Every row comes from one small tree of marks. The marks that hang from a mark follow it in brackets, in the order of their numbers. Every link used is in the known rows. Which tree was each row made from?
In the rows, zero is written as 128.
Known rows
Z_918(Z_603 Z_643(Z_58 Z_190) Z_799(Z_599)): [144 104 200 145 105  96 100 131 122 145 104 128  95 143  88 112 155 154
 107 134 116 106]
Z_190(Z_799): [152 125 146 139  96 140 118 142  78 138 117 170 109 137 112  97 148 102
 117 130 151 114]
Z_603(Z_190(Z_799(Z_918(Z_643)))): [150 125 165 154  71 140 136 149 121 156 137 198 106 140 113  80 146 143
 107 149 114  91]
Z_599(Z_581(Z_58) Z_799(Z_918(Z_643))): [153 117 139 148  82  89  83 117  91 149 119 196 128 138 146  93 124 155
 173 145 123  90]
Z_190(Z_799(Z_918(Z_603))): [126 107 190 148  76 163 114 154 128 159 150 174  98 135 128  90 115 112
 112 131 148  80]
Z_603(Z_190(Z_799(Z_599 Z_918(Z_643(Z_58))))): [173  84 181 148  76 118 136 140 132 151 119 203 130 116 114  39 136 148
 114 140 115  67]
Z_219(Z_603(Z_190(Z_799(Z_599)))): [182  86 145 172  88 129 149 129 124 151 138 168 103 146 126  59 166 125
 115 134 158 125]
Z_603(Z_190(Z_799(Z_599))): [171  76 141 154 101 130 133 141 115 167 109 160 120 117 104  62 157 123
 123 140 146 115]
Z_643(Z_58 Z_190(Z_799(Z_599))): [175  80 156 152 111 123 118 136  92 121 103 151 114 119  73  63 145 111
 101 139 154 106]
Z_581(Z_58(Z_799) Z_599): [176 109 118 114 123  88  65 104  72 148 114 176 133 163 123 105 141 122
 172 113  96 114]
Z_603(Z_190(Z_799(Z_918(Z_643(Z_58))))): [176 122 178 139  72 131 143 151 107 135 122 213 126 138 116  55 142 136
 108 133 109  67]
Z_219(Z_603(Z_190(Z_799))): [186 123 142 165  83 144 155 139 101 135 143 180  99 169 127  76 170 113
 108 127 152 127]
Z_603(Z_190(Z_799(Z_599(Z_581(Z_58)) Z_918))): [181  34 137 172  98 113 110 124 134 162 118 189 144 117 131  36 112 158
 152 153 154  94]
Z_190(Z_799(Z_599(Z_581) Z_918(Z_643))): [123  67 168 177  76 106  99 123 139 164 115 177 125 111 132  79 104 165
 134 161 143  99]
Z_643(Z_58(Z_799(Z_918(Z_603)))): [155 122 195 130  77 126  89 146 118 141 111 155 148 121 136  88 128 116
 147 107 107  90]
Z_58(Z_799(Z_599(Z_581) Z_918(Z_603))): [122  59 179 173  83 104  65 129 163 182 102 120 154  97 147  93 106 157
 174 135 131 123]
Z_603(Z_190): [175 129 133 152 108 128 132 140  98 153  96 149 133 138 121  98 159 118
 126 136 123 139]
Z_581(Z_58): [172 128 133 134 123 110 107 123  71 133 110 168 116 160 130 104 138 103
 137 132 130 121]
Z_599(Z_581(Z_58(Z_799(Z_918)))): [169  98 136 153  97  92  62 114 102 138 100 163 163 123 141  90 121 148
 181 136 123 125]
Z_190(Z_799(Z_599(Z_581) Z_918)): [140  54 157 174  83 123  92 124 136 162 108 167 147  93 134  64 103 151
 144 153 167 107]
Z_918(Z_643): [135 154 157 146  99 105 117 133  90 145 105 157 106 154 123 129 144 122
 117 141 108 128]

Write each row's tree
[148 116 158 162  88 160 107 142 107 128 139 158 100 125  82  87 139 124
  96 157 151 114]  Z_643(Z_190(Z_799(Z_918)))
[170  68 161 155  86  84  67 114 127 143  71 148 196  79 141  59 116 155
 179 128 125 116]  Z_643(Z_58(Z_799(Z_599(Z_581) Z_918)))
[149  92 154 150  86 119  85 130 110 162 129 174 127 134 156  89 107 136
 180 126 147  82]  Z_599(Z_581(Z_58) Z_799(Z_918(Z_603)))
[170 104 125 145  89 108  77 115  87 146 114 186 150 120 148  79 122 142
 184 136 146  97]  Z_599(Z_581(Z_58) Z_799(Z_918))
[144 156 154 146 104 107  92 124  87 134 108 132  92 150  77 144 179 154
 104 153 114 146]  Z_918(Z_643(Z_190) Z_799)
[152  57 158 150 119  87  74 112 123 169  98 141 129 138 143 103 125 159
 166 130 149 119]  Z_918(Z_603 Z_799(Z_599(Z_581(Z_58))))
[162  92 187 145  94  85 121 146 133 167  96 142 129 137 115  84 155 136
 144 116  85 101]  Z_918(Z_603(Z_190) Z_643(Z_58(Z_799(Z_599))))
[148 114 177 159  85 151 128 154 148 174 128 151 122 135 141  91 126 129
 123 137 120 107]  Z_799(Z_918(Z_603(Z_190)))
[177  72 144 150 103  72  77 116 101 139  54 134 187  97 131  77 133 138
 179 121 128 132]  Z_643(Z_58(Z_799(Z_599(Z_581))))
[148  83 178 167  87  81  99 116 135 147  84 171 162 109 151  73  96 165
 144 147 119  97]  Z_799(Z_599(Z_581) Z_918(Z_643(Z_58)))
[166  88 150 138 102  95  64 113 114 154 116 159 143 108 129  71 139 137
 170 137 115 115]  Z_581(Z_58(Z_799(Z_599 Z_918)))
[172  97 170 134  87 101  75 123 116 143  92 155 172  84 130  58 139 134
 159 121 113 104]  Z_643(Z_58(Z_799(Z_599 Z_918)))
[105  96 202 183  94 121 105 137 165 169 139 124  79 136 100 113 115 149
 100 166 114 109]  Z_799(Z_599 Z_918(Z_603 Z_643(Z_190)))
[141  81 165 149  83 139 100 129 126 161 129 174 124 100 122  63 126 131
 125 147 152  96]  Z_190(Z_799(Z_599 Z_918))
[120  61 186 174  99  84  94 118 158 175 125 163 112 148 155  96  80 161
 150 154 121  92]  Z_799(Z_599(Z_581(Z_58)) Z_918(Z_603 Z_643))
[148 102 163 142  94  77  69 112 119 156 123 170 123 127 124  87 139 152
 160 146  92 106]  Z_581(Z_58(Z_799(Z_599 Z_918(Z_643))))
[154 147 182 136  82 110 114 132 104 129 107 190 136 135 138  89 123 130
 118 135 101  89]  Z_799(Z_918(Z_643(Z_58)))
[154 103 163 153  93 155 146 164 116 164 130 160  97 153 112  91 146 106
 111 123 142 102]  Z_918(Z_603(Z_190(Z_799)))
[170 105 134 117 104  99  53 104  96 152 130 190 141 145 133  89 122 140
 173 122  91  97]  Z_581(Z_58(Z_799(Z_918)) Z_599)
[170 153 166 131 103 101 100 125  73 111  92 150 112 149  81 120 176 148
 103 136 108 122]  Z_918(Z_643(Z_58 Z_190) Z_799)
[147  38 158 183 100 126 133 147 147 184 106 143 124 126 124  75 120 139
 138 138 162 112]  Z_918(Z_603(Z_190(Z_799(Z_599(Z_581)))))
[134 113 164 119  86 108  83 119 112 179 166 210  89 175 144 103 109 140
 161 122  92  44]  Z_581(Z_58 Z_599(Z_799(Z_918(Z_603 Z_643))))
[177  70 142 170 114  77  77 118 103 126  59 108 166 102  90  84 141 144
 158 137 133 146]  Z_643(Z_58(Z_799(Z_599(Z_581))) Z_190)
[160 130 187 145  97 112 155 156 114 150 105 165 112 169 129 101 139 119
 109 118  97  91]  Z_918(Z_603(Z_190) Z_643(Z_58))
[156 119 192 150  86 131  89 148 122 127 116 130 130 125  97  95 135 122
 127 124 113 106]  Z_643(Z_58(Z_799(Z_918(Z_603))) Z_190)
[179 120 157 169  66 156 144 139 125 139 158 194 109 150 139  61 155 130
 108 135 149 110]  Z_219(Z_603(Z_190(Z_799(Z_918))))
[124 112 177 157  87 103  99 121 138 168 118 161 119 115 134  96 123 150
 127 157 111 110]  Z_799(Z_599 Z_918(Z_643))
[177 107 109 142 108  96  88 118  62 142  96 169 140 138 138  95 139 124
 181 127 149 116]  Z_599(Z_581(Z_58) Z_799)
